Each row was made from one path, in order. Every step used is in the known rows, and no mark comes twice. Write each row's path.
Known rows:
tenu -> suduz -> domopup -> bakur: [ 22  -9  -4   5 -10   1   1  -7   0   3  16 -33 -15  12 -13 -16   6  -1
  -7 -19   8  -3  -3  -1  -3  -5 -20   5 -18 -13 -10  -6   3 -14]
favem -> vesaf -> tatude: [-25 -21  13   6  -7   4 -15 -15  22   3  11 -24  -1 -15   4  22   5   4
  -8  -4  23 -42   5 -14  -8   5   7  20 -49  13  -7 -12 -15  -5]
domopup -> bakur -> pavap -> bevo -> tabitu: [  1 -21  16   7  11  -1   6 -22  17   5  13 -30 -26 -16 -17 -25  -8   7
 -11 -35  -9   2  -4  -9  -5   6 -15   5 -18   3 -13  -7  -6 -16]
bakur -> pavap -> podo -> favem -> vesaf -> tatude: [-13 -26  21  -2 -10   1  -2 -15  16  15   6 -24  -1 -12  16   7   0  -3
  -5 -28  23 -30  -3  -5 -13  14  -6  14 -27   9  -2  -4 -32  -2]
vesaf -> favem -> podo -> tenu -> suduz -> domopup: [  3 -14 -13   2 -20   5  -7  -7  -2  21  11 -25  10  11  -4  19  10   3
   5  -6  21 -28  -2   1  -2  -5  -3  11 -42  -9 -16   0 -12  -1]
vesaf -> favem -> podo: [-20 -17  -6   6  -7   3 -16 -13   9  17   4 -21   9 -10   2  21   5   7
   3  -2  20 -36   0  -6  -4   3   5  16 -54   2 -19  -7 -19   1]
tenu -> podo -> pavap: [ -8 -14   9   2 -12  -3  -2 -11   3   0  13 -32  -2  -2 -13   8  -4   8
  -1 -21  14 -12  -1 -11 -14  -2  -4  11 -12   4  -6  -8 -18 -14]
suduz -> tenu -> podo -> favem -> vesaf -> tatude: [  2 -21   7 -13 -23  11  -2 -10   2  16   3 -28   1  -2  17  18   8   4
 -14 -15  34 -31   1  -3 -15   4   0  15 -15   6  -1   5 -27  -5]
vesaf -> favem -> podo -> pavap -> bevo -> tabitu -> lurez: [-30 -15   5   6   0   1 -13 -16  15   4  12 -27   0 -23 -17  14  -2  13
   1  -9   6 -25   6  -4   2  -1   3  11 -44  13 -18 -11 -11  -8]
tabitu -> lurez: [-27 -20  12  12  14  -4 -18 -21  15  -3   6 -34 -15 -28 -11  -6  -4  15
   2  -8   1 -15   6  -2  -6  -2  -3  10 -35  11 -19 -18  -8 -14]
pavap -> podo -> favem -> vesaf: [-21 -21   8  -2 -18   4 -11 -13   5  11   1 -23   2  -8  23  13   2  -1
  -1 -16  26 -34  -1   3 -11  14  -2  16 -28  12  -1 -11 -27   3]
tatude -> vesaf -> favem -> podo -> tenu -> suduz -> domopup -> bakur: [  6 -20  -8  -7 -20   6 -10  -2   1  24  12 -28   7   9   0  22  13   3
   4  -1  26 -39   1  -1   2  -1  -1  13 -42  -8 -15   5 -13  -5]
pavap -> podo: [-16 -16   5   4  -7  -2 -11 -12   5   8   0 -24   4  -5  12  -5   2   2
   3 -17  12 -17  -2   0  -9  12  -7  14 -23   6  -9 -16 -19  -6]
suduz -> domopup -> bakur -> pavap -> podo -> favem -> vesaf: [ 16 -22  12  -3 -10  -2   5  -9   6  12  14 -30 -20   0   7 -10   1  -6
  -5 -32  14 -17  -2   0  -7   3 -22   5 -15  -6  -4  -1 -13  -3]
sabuvok -> bevo -> pavap -> podo -> favem -> vesaf -> tatude: [-31 -23  10   0 -10   0  -7 -14  11   6  -1 -21  -9 -21  10   5   5   8
   4  -9  14 -16  -3   3  -3  18  -5   9 -21  13   2  -7 -25 -18]
pavap -> bevo -> sabuvok: [-23  -7   4  17   4   7  -8 -29  13  -6   3 -23 -13 -17  -7 -11  -6  12
  -8 -19  -7   0 -10 -14  -3  10  -5  10 -29  13 -17 -19 -11 -12]
domopup -> bakur -> pavap: [  8 -22  16   8   7  -6   4 -18  13   9  13 -31 -19  -8 -11 -17  -6   2
  -1 -30   1  -5  -3 -10 -10   2 -17   7 -22  -6 -12  -5 -12 -13]
bakur -> pavap: [ -7 -19  18  12   6  -5  -3 -21  16   7   9 -27 -11 -13 -10 -11  -6   3
  -2 -28   3  -7  -4 -12 -12   3  -8  10 -29   1 -14  -8 -20 -11]
vesaf -> favem: [-19 -18   1   9  -3   2 -17 -17  10  10   5 -21   2 -14  -1  10   3   9
  -3  -3  15 -28   3  -9  -8   4   4  18 -49   3 -18 -11 -21  -4]
tenu -> suduz -> domopup -> bakur -> pavap -> bevo: [ 25 -10   1   4 -10   2   8 -12   4   4  17 -31 -20  10 -17 -23   2  -2
 -14 -32   1   5  -7  -4  -3  -2 -23   2 -14 -11 -10  -4   2 -13]
pavap -> podo -> tenu -> suduz -> domopup -> bakur: [ 18 -15  -3  -3 -22   0   4  -4 -11  16  10 -31   3  21   4 -10   8  -3
   7 -24  11  -6  -4   8  -6   2 -21   6  -4 -11  -5  -5  -8 -11]
domopup -> bakur: [  1 -19   7   8   4  -2  -4 -16   8   5  10 -30 -15  -6  -9  -9  -2   5
  -1 -16   4 -12   0  -8  -8   1 -11   9 -27  -3 -13 -11  -5 -11]
vesaf -> favem -> podo -> tenu -> suduz -> domopup -> bakur: [ 11 -16 -12   0 -18   4  -3  -6  -4  23  13 -27   7  13  -5  15  10   2
   6  -8  19 -27  -1   1  -1  -6  -8  10 -38 -13 -15   2  -8  -3]
tatude -> vesaf -> favem -> podo -> pavap: [-22 -18   4  -1 -13   1 -19  -7  11  13  10 -24  11 -10  -3  31   6   6
   7   1  25 -44   4  -9  -2   3  11  18 -51   5 -15  -4 -24  -4]
podo -> tenu -> suduz -> domopup -> bakur: [ 25 -13  -3   4 -17   2   5  -9 -10  10  17 -34  -8  22 -16  -6   6   1
   4 -19   8  -2  -4   2  -5 -10 -18   4 -13 -15 -10  -2   0 -13]
domopup -> suduz -> tenu -> podo: [ 21 -19  -2 -12 -21   6   2  -4  -4  12   3 -28  -4   7   8 -10   1   2
  -2 -26  18  -3   0   1  -9   0 -12   9  -2  -5 -11   4 -17 -13]
lurez -> tabitu: [-28 -16  10  12  14  -6 -19 -21  13  -2   5 -31 -14 -31 -12  -2  -2  14
   4  -7  -1 -15   6  -7  -6  -1  -1   9 -36   9 -19 -22  -7 -17]
pavap -> bakur: [ -5  -9   8  12   6   3  -3 -18  12   4  10 -28 -16   0 -11  -7  -5   3
   2 -19   8  -5  -1  -1 -13   2  -9   9 -27   1 -11 -21  -6  -4]
bevo -> tabitu -> lurez: [-35 -21  13  14  24   0 -19 -21  19  -3   8 -35 -22 -37 -16 -13  -5  21
   0  -8  -5  -9  10   3   0   1  -1  10 -33  17 -18 -18  -5 -21]
vesaf -> favem -> podo -> tenu -> suduz -> domopup -> bakur -> pavap: [ 15 -18  -6   0 -16   2   3  -7   0  26  15 -27   5  12  -7  10   7   0
   5 -17  17 -23  -3  -1  -3  -5 -12   8 -34 -15 -15   5 -12  -4]
tatude -> vesaf: [-20 -19   8   4  -3   1 -20 -13  13   6   5 -26  -4 -13  -1  12   3   8
   0  -2  17 -30   2  -9  -5   7   7  18 -42   8 -15  -9 -18  -9]
favem -> podo -> tenu -> suduz -> domopup -> bakur -> pavap: [ 22 -14  -4   2 -15  -1   8  -7  -3  20  16 -33  -2  21 -13   2   5  -2
  11 -26  12  -9  -8   1  -2 -10 -18   2 -20 -16 -12   3  -2  -7]
sabuvok -> bevo: [-23 -17   9  15   5  -3 -11 -25  14   4   4 -19 -12 -15  -8  -9   0  11
  -2  -9  -1  -7  -1  -7   0   7  -2  12 -31  11 -11 -16 -14 -20]

Write each row's path:
[  1 -12  -8   6 -16   2  -4 -10  -3  16  10 -30   8  15 -10  15   6   2
  13 -13  16 -16  -7   1  -3  -7  -4   8 -32  -7 -13  -5  -6  -4] : favem -> podo -> tenu -> suduz
[ -9 -16  16  10   3  -1   0 -27  18   2   7 -24 -16 -15 -14 -14  -9   5
 -12 -35  -4  -1  -9 -13  -9   7  -8   9 -27   7 -15 -10 -15  -8] : bakur -> pavap -> bevo
[ 20 -21  10   0  -8  -3  12 -10   1  18  13 -32  -6  11  -5 -18  -1  -3
   4 -35   5  -2  -6  -2 -11   3 -24   5  -6 -12  -7  -2 -14 -15] : domopup -> bakur -> pavap -> podo -> tenu -> suduz
[ 22 -16   4  -3 -20   2   7  -5   2  12  16 -31 -12  12   2 -10   5  -8
  -8 -30  18 -13  -4   2  -7   2 -23   5 -13 -10  -1   0 -10  -7] : tenu -> suduz -> domopup -> bakur -> pavap -> podo -> favem -> vesaf
[  4 -20   5 -11 -23   9  -1 -11  -1  15   2 -28  -1  -1  14  12   5   4
 -11 -19  30 -23  -1  -1 -17   3  -3  12 -11   3  -2   4 -27  -4] : suduz -> tenu -> podo -> favem -> vesaf
[  6 -13  -1   8 -16   3  -1 -14  -6   9  11 -31   1  14 -15   3   3   5
   6 -14  10  -6  -5  -1  -9  -6  -8   9 -22  -7 -12  -7  -8 -13] : podo -> tenu -> suduz
[-24 -22   6  -5 -16   3  -8  -5   5   4  -1 -30  -5 -17  15  13   5   3
   8 -13  24 -22  -5   5 -12  17  -6  10 -20   6   1  -5 -26  -6] : bevo -> pavap -> podo -> favem -> vesaf -> tatude
[  6 -19  12   3 -12  -3   6 -13   2  17   9 -28   3   8  -1 -12  -1  -2
   6 -35   8  -3  -8  -1 -13   6 -17   8 -11  -6  -8  -4 -23 -12] : bakur -> pavap -> podo -> tenu -> suduz
[-23 -23   9  -4 -18   6 -12 -12   9  11   1 -23   4  -9  25  20   6  -1
  -4 -12  32 -41   1   1  -9  15   1  17 -32  15   0 -10 -27   2] : pavap -> podo -> favem -> vesaf -> tatude
[ 17 -18   3  -6 -15   4  -2  -9  -1   7   4 -27  -6   4   3 -13   1   0
   2 -24  12  -2   1   1  -6  -1 -12   9 -11  -6 -14   0 -13 -13] : domopup -> suduz -> tenu
[ 28 -14   5 -13 -22   5  10  -3  -4   8  12 -31  -7  16  -3 -11  -3  -1
   3 -34  16   4   2   3 -12  -4 -18   5   9  -8  -7   1 -14 -15] : domopup -> suduz -> tenu -> podo -> pavap -> bakur
[  7 -24  15   0  -1  -3   6 -14   7  16   8 -29 -14  -5   5 -13  -4  -2
  -1 -33   9 -11  -5  -2 -11   9 -19   6 -13  -3  -6  -3 -20  -8] : domopup -> bakur -> pavap -> podo -> favem
[ -5  -4  20  12  -2  -4   1 -16   9  -7  21 -32 -12   3 -27  -2  -9   0
   9 -25   4  -1   2  -6 -13  -5 -11   7 -16   1  -7 -20  -7 -11] : podo -> pavap -> bakur
[-10 -12   7   0 -14   0   0 -16   5  -4  12 -30  -6  -4 -16   5  -6   9
  -9 -26   9  -7  -4 -13 -12   1  -4   9  -9  10  -6  -9 -14 -12] : tenu -> podo -> pavap -> bevo
[ 25 -20   9   0  -7  -5   8  -9  -1  14  15 -32 -16   9  -3 -20   2  -3
   3 -34   3  -3  -3   1  -6  -1 -26   2  -7 -13  -9  -1  -8 -10] : suduz -> domopup -> bakur -> pavap -> podo -> tenu
[-14  -9   8   9  -9  -6  -7 -12   7   2  14 -29   3  -1 -17  15  -2   2
  13 -17  11 -18  -1  -8  -4  -6  -2   9 -33   2 -12 -11 -10  -6] : favem -> podo -> pavap
[ -8 -18   3   2 -15  -1  -6 -12  -5  14   2 -27   8   6   8   0   4   3
  11 -18  12 -14  -3   3 -10   7  -8  12 -17   1  -8 -11 -19  -7] : pavap -> podo -> tenu
[-14 -23   2  -4 -16   8  -7 -13   5  12   4 -27  -6  -9  11  24   0   8
 -11 -13  33 -34  -2  -5 -15   6   3  16 -27  11  -2  -3 -26   0] : tenu -> podo -> favem -> vesaf
[  1 -15  -1   1 -21   1  -2  -8  -7  14   5 -28  11  15   5  -2   6   1
   8 -19  13 -10  -5   5  -9   5 -12  10 -13  -3  -6  -9 -16 -10] : pavap -> podo -> tenu -> suduz
[-17 -24   4  -6 -16   9  -8 -12   9  12   5 -27  -4  -9  15  30   3   8
 -14  -9  38 -42   0  -7 -14   7   6  18 -30  14   0  -2 -27   0] : tenu -> podo -> favem -> vesaf -> tatude
[-25 -17   7  12   3  -5  -7 -19  10   0   1 -23 -18 -21 -12 -12  -1  13
   7 -11  -4   5  -5  -2  -3  10  -8   6 -21   5  -9 -11 -15 -25] : sabuvok -> bevo -> pavap
[-10 -21   0  -2 -11   6  -7 -14   1  11   2 -29  -8  -7   8  16   0   9
 -10 -14  28 -24  -4  -3 -14   5   1  13 -22   8  -5  -4 -25  -3] : tenu -> podo -> favem
[ -1 -10  10   2  -9   0   4 -10   4   2  16 -34  -8   5 -16   4  -6   6
   1 -26  15  -6   0  -7 -17  -2 -10   8  -6   2  -4 -12 -14 -11] : tenu -> podo -> pavap -> bakur
[-23 -23  13   2 -11   8 -14 -18  15   6   7 -24  -6 -15  11  30   3   3
 -10  -5  33 -45   3  -6  -9   6   8  18 -46  16  -3  -8 -22   2] : podo -> favem -> vesaf -> tatude
[-19 -13   7  12   6  -2  -1 -19  11   2   4 -25 -24 -15 -15 -15  -3  11
   8 -15  -4  11  -5   3  -6  10 -13   3 -15   2  -6 -15 -11 -22] : sabuvok -> bevo -> pavap -> bakur
[ -8  -5   9  10  -6  -3  -1 -12   9   3  17 -31  -3   6 -20  11  -5  -1
  15 -22  11 -12  -1  -3  -6  -6  -7   6 -27  -1 -10 -14  -5  -3] : favem -> podo -> pavap -> bakur
[ 20 -18  11   6   2  -5   3 -12   7   7  16 -32 -25   0 -10 -21  -1  -1
  -5 -30   1  -3  -2  -5  -5  -3 -22   3 -18 -11 -12  -3  -4 -11] : suduz -> domopup -> bakur -> pavap
[ 16 -25   2 -19 -28  12   1  -3   0  15   5 -27  -2   5  18  10   5   0
  -8 -21  34 -23   3   1  -9   2  -6  13  -9   2  -4   8 -22  -8] : domopup -> suduz -> tenu -> podo -> favem -> vesaf -> tatude
[-22 -21   5  -3 -16   1  -6  -6   1   4  -2 -29  -8 -17  11   6   2   3
  10 -17  19 -15  -7   7 -14  16  -9   8 -17   3  -1  -6 -25  -5] : bevo -> pavap -> podo -> favem -> vesaf
[-20  -3  17  16  -3  -1  -2 -25  10 -15  15 -28 -10 -10 -24  -6 -10   7
   1 -26  -8   3  -5 -17  -5   1  -8   7 -17  11 -12 -19 -11 -17] : podo -> pavap -> bevo -> sabuvok
[ 14 -14   5   5   4   2   5 -13  10   1  19 -36 -28  -5 -22 -30   0   6
 -14 -30  -6   8  -2   3   1  -3 -23   0 -12  -4 -12  -6   6 -20] : tenu -> suduz -> domopup -> bakur -> pavap -> bevo -> tabitu -> lurez
[ 18 -12   3  -9 -22   8   8  -9  -4   3   8 -29  -5   6  -1 -14  -4   3
  -1 -34   8   8  -3  -5  -7   0 -17   5   9  -2 -10   1 -16 -20] : domopup -> suduz -> tenu -> podo -> pavap -> bevo -> sabuvok
[-14 -10   3   6  -9   1  -7 -11   9  11  15 -25   7   0 -12  20  -1   3
   9 -11  17 -27   2  -5  -7  -2  -2  12 -42  -1 -14 -10 -15   0] : vesaf -> favem -> podo -> pavap -> bakur
[ 22  -7   1   9  -6   4   9 -14   5   3  17 -31 -21   8 -15 -27   1   0
 -10 -32  -3   9  -9  -7  -2  -1 -26   1 -11 -11 -11  -6  -1 -18] : tenu -> suduz -> domopup -> bakur -> pavap -> bevo -> sabuvok
[  8 -11  10  -7 -21   3   5 -13  -2   3   8 -30  -1   3  -8  -3   0   6
 -10 -30  10  -2  -3  -7 -13   0  -8   8   3   2  -7  -1 -18 -14] : suduz -> tenu -> podo -> pavap -> bevo
[ 10 -10 -10   5 -18   2  -2  -7  -6  16  12 -31   4  19 -10  11   7   0
  11 -15  16 -14  -7   3  -1  -9  -9   6 -28 -10 -13  -2  -2  -4] : favem -> podo -> tenu -> suduz -> domopup
[-19  -4   6  13  -7  -1  -4 -19  10  -3  13 -27  -1  -5 -18   8  -5   5
   8 -22   1  -9  -7 -12   0  -1  -5   7 -28   7 -14 -14  -9  -9] : favem -> podo -> pavap -> bevo -> sabuvok
[ 14 -23  14  -4 -10   0   4  -8  10  13  15 -30 -17   0  10  -4   4  -6
  -8 -28  19 -24   0  -2  -5   4 -19   7 -18  -3  -2   1 -13  -4] : suduz -> domopup -> bakur -> pavap -> podo -> favem -> vesaf -> tatude
[  4 -14  -4  -2 -21  -1   2   0 -11   5   4 -35  -5   6  -2 -10   6   2
  17 -22   8   6  -9  11 -10   6 -21   1  -1 -13  -5  -2 -13 -15] : bevo -> pavap -> podo -> tenu -> suduz -> domopup
[ 26 -12   1   1 -12  -1   7  -5   1  10  16 -32 -12  14  -5 -23   5  -5
  -5 -31   7   0  -5   1  -6   0 -27   3  -9 -15  -7  -3  -5 -14] : tenu -> suduz -> domopup -> bakur -> pavap -> podo
[  9 -13  -3   0 -23   1   0  -6 -10  14   7 -29   6  19   5  -6   8  -2
   7 -21  13  -8  -5   8  -7   3 -16   8  -9  -7  -6  -7 -12  -9] : pavap -> podo -> tenu -> suduz -> domopup
[ -5 -15  -1   3 -14  -3   2  -9  -4   7   4 -26 -10   1  -5 -17   7   6
  11 -18  -1  11  -8   9  -1   9 -20   1  -2  -5  -3  -5 -13 -26] : sabuvok -> bevo -> pavap -> podo -> tenu -> suduz -> domopup
[ 14 -17  10   1 -14  -3   8 -10   0  16  11 -29  -1  11   0 -16   2  -3
   4 -37   7  -1  -7   1 -11   3 -21   6  -7  -9  -7  -2 -19 -11] : bakur -> pavap -> podo -> tenu -> suduz -> domopup
